Each row comes from the steps of one path. Every step used is in the known rows, and no mark comes twice. Write the path behind each row, first mark first.
Known rows
W > L: [  4 -19  -2  11  -2  10  17   4   1  -8 -15  -1   3  -2  -5  -2 -18  -3
   5   6 -11   2   9 -10   7]
R > H > T > C > L: [ 12  15  12  23 -20  -4 -26  -3  -3  -3  13   4  12  -2 -12 -12  -3  -8
   5 -27  -3  13  -4  -6  31]
J > R > C > L > N: [ -4  -5   1  22  -3   4 -15  10  18  19   2 -16 -26  -4 -10  -6   9   1
 -16  38   6  10  -6  16   0]
R > C > L > H > T: [ 17  -9   5  19  12   4 -34  19  10  -3   0 -20 -12   0  -4 -12  14   0
   9  -8   0  -9  10  -3   6]
G > V: [ -7   2   1  -7   1  10  12   9   6  -3   0  -3   2  -6  19   4   2  14
   3   1  10   7   2 -20  -6]
L > H > T > C: [ 15  12   2  15   6   0  -3 -10   0 -11 -14  13  -1  12  26   5  21   6
   9 -20   1   8   2 -25  10]
H > T > J > R > C > L > N: [ 20  14  16  17 -19   8  -4  -8  13   0  -6  12  -1  10  -2   7  -2  -7
   1   4   2  14 -15  -6   8]
G > R > H > T: [ -8  26   8  11 -14   3   9   5   0  -9   6   8   3  -6  11   5  12  -1
   9  -8   7   8   7 -14  21]
L > C: [ 10 -10   5  -1   3  -1  -7  -2   5   1   5  -7 -29  10  17   9   3  -8
   2   1  -2 -10   9   7 -19]
V > X: [  5 -14  -3  -9  -2   4  -6   6  16   8  -6  -4  -6  -7   1   8   6  16
  -4   1  22   2  -3   3  -5]
G > R > X: [ -5   2  18   8  -6   6   7  16   8  -1   3  -5 -12  -8  13   9  20  16
 -10   6  13  -1   0  -8  -6]
T > C > L: [  9  -2  16  15 -15   3 -21  -1   1   6   1 -10  13   1  -9 -14   8   4
 -10  -4   2   7 -18  14 -15]
L > H > T > J: [ 18  14   1   8   5   4   7 -13   1 -11 -18  13   4  20  24   1  19   0
  17 -22   2  -1  -2 -27  13]
J > R > C: [ -9  -4   5  22  -4   0  -9   8  13  13   7 -10 -17  -5 -11  13   4   5
 -18  32   2  18  -7  -2   4]
G > R > C > T > J > L > H: [ -6   6  22  21  -6  10   5  14  17 -13  -9  -8  -3   8   5  -3  35   3
  -7   7  20   3  -1  -6 -14]
V > G: [ -4   7 -27 -16  -3   5  -2   4  11  12   5 -11   5  -9  -1  -2   0   1
  -4 -13  21  11   4  -9  15]
J > R > H > T > C: [ -3  20   9  28 -22  -3  -6  -9   4   7  10  11   2   0  -4   9   1  -1
 -14   8   0  32 -10 -11  29]
W > L > H: [  4 -19 -13  16  14  10  18   3   1  -9 -26  -5  -7   6  13 -11   3   2
  11   2  -8  -3  15 -20  11]
V > G > R > C: [-14   8 -19  -6  -6   8  -1  17  19  11   8 -21  -5 -18   2   6  14   7
  -5  -2  30  14   4 -13   7]
R > N: [  2   0  -6  17 -12  -8  -6 -11   5   6   0  -3 -16   8 -11 -11   6  -6
 -16  -8   4  13  -2   4  22]
T > J > R: [ -2  10  11  11 -19   5  14 -17   7  12  -5   5  10  15  -4   5   5   0
 -12  16   6  17 -30  -5  -3]
J > R: [ -9   7   1  10  -6   5   8  -1   7  11   0   1  -4   2   1  10   5   4
 -17  31   1  16  -6   1   2]
J > L > H > T > C: [ 12  11   8  22 -12   3   1   2   4 -17 -15  19   8  -6  12   4  21  19
 -12   2  -1  20  13 -19   2]
T > C: [  1   0  12  15 -14  -5  -7 -10   0   3   1   3   6   0  -3   3   4   5
 -11  -4   3  17 -20  -3  -9]
L > H > T: [ 15  11  -5   6  15   3   2  -3   0 -13 -15  11  -4  12  27   3  18   2
  15 -17  -1  -3  15 -23  15]
C > L > H > T > J > R: [ 20  13   6  12   1  16  -8   0   6   0 -14  -5  10  19  12 -16  22   0
   6  -2   1  -4  -2   0   4]

Write each row's path
[ 20  -7  11  20   5   4 -29  11  11  -2  -3 -19  -5   6  -7 -13  14  -2
  11 -13   2  -6  -4  -6   4] | R > C > L > H > T > J
[ 11   6  28   7 -18  11   3  -4   8 -17  -7   8  24  24 -14 -12   7 -14
 -12  -8   9   2  -8   9 -11] | C > T > J > L
[ 25  13  23  12 -18   7 -17  -2   0 -11   0  12  20   4   0   6  -3  -2
   2 -18  -6  10  -6  -3   0] | H > T > C > L
[  1  12  21  14 -14   8   0 -12   8  -2   2   0  13  33 -13 -15   7 -24
  -9  -7  13   6 -19   8  10] | C > T > J > R > H
[-19  21 -26  -7 -11   6   5   8  12  13  11 -15   3 -15   4  -7  14   3
  -2 -11  30  15   5 -12  25] | V > G > R > H
[ 13  18   1  13   3   6  10 -14   5  -5 -18  14   2  21  25   6  21   2
   8  -7   3   8  -4 -26  14] | L > H > T > J > R
[ 25   9   6   7   4  13 -12   1   3  -5 -13  -5  12  18  11 -21  19  -2
  15 -17   1 -13   1  -1   2] | C > L > H > T > J
[ 20 -10  31  10  -7   8  -9  -5  16  -2   6  -7 -25  35   9   4  10 -19
 -13  -3   9  -9  -7  11 -20] | L > C > T > J > R > X
[ 17  22  19   9 -22   8  10 -14   4  -6  -6  23  18  14   4  22  -5  -5
   0  -2  -3  19 -15 -18  10] | H > T > J > R
[  5  10  24   8 -11  12   6 -11  10  -4  -5   3  15  35  -8  -6   7 -21
 -11   0  12   3 -19   9  -6] | C > T > J > R
[ -2   1  14  20 -17   0   0  -9  12  13   0  -5   0   8 -14   8   4   0
 -13  17   7  19 -31  -7  -1] | T > J > R > C
[ 10   3  31  13 -12  11  -1  -6  13  -3   0   0   7  33  -9  -5   8 -15
 -17  -4  13   2 -19   5  -2] | C > T > J > R > X
[ -5  -3  15  21  -1   5 -12  10  17   4   6 -10 -12  10 -13   7   6  -8
 -20  24   7  12  -4   6   1] | J > R > C > T
[ 12  10   2  15  -5   5   5   7   4 -18 -16  18   5  -6  13   2  19  17
  -7   4  -3  11  23 -18   7] | J > L > H > T
[ 10  19   8  15 -20  -6  -7 -13  -3  -5   8  13  13   5 -10  -5  -6 -13
  12 -30  -1  11  -8 -18  38] | R > H > T > J
[ 23  18  22   9 -29   6   7  -8   3 -18  -8  29  27   3  -3  15  -6   2
  -1 -10  -5  17  -4 -19   5] | H > T > J > L
[  0  15 -18  -3   1  15  -9  21  20   4   0 -21  -2 -11  12  -1  24   7
   4 -12  27   6  14 -16  12] | V > G > R > C > L > H > T
[ 15 -26  12   9   3  15   8   4   7 -16 -12  -7 -16  21   7  -2 -13 -23
   6  -2  -8 -12  20   4 -11] | W > L > C > T
[  9  -9  27  20 -12   3 -18   9  15 -11   2  -8   3  10 -27  -6   4 -11
 -11  -5   9   5  -8   3  -6] | R > C > T > J > L
[ 20  13   3  21  -5  11 -11  -5   9   4 -13  -6   1  23   6 -21  25  -3
  -3  -6   3   3  -3   2  14] | C > L > H > T > J > R > N
[-10  28 -15   0 -22   5   1   2  11   6  10  -4  10 -14   6   3  12   3
  -3 -21  28  26   0 -21  27] | V > G > R > H > T > C
[ 11   6  21  11  -8  11   5  -5   9 -17 -14   6  17  29  -3 -18  20 -11
  -8 -11  12  -1  -4   3  -7] | C > T > J > L > H
[ 15  -2  21  14 -12   5  -5 -16  15   1   2  -6 -25  42   5  -2  12 -28
 -16  -4   9  -1  -7  17 -13] | L > C > T > J > R > N
[ -6  13   7  19 -22  -1   6 -18   5  15   3   1   7  11 -11  -6   5  -4
 -10   8   8  20 -30  -7  17] | T > J > R > H
[ 13  -4   0  23   0  16  26  -7   4 -11 -30  10   4  15  16   4   0  -1
  10   4  -9  11   5 -31  18] | W > L > H > T > J > R
[  9  -2   7  19  -2   4 -19  -2   2   5  -8 -14   5   8   5 -21  24   7
  -4  -7   6   3 -13   7 -11] | T > C > L > H
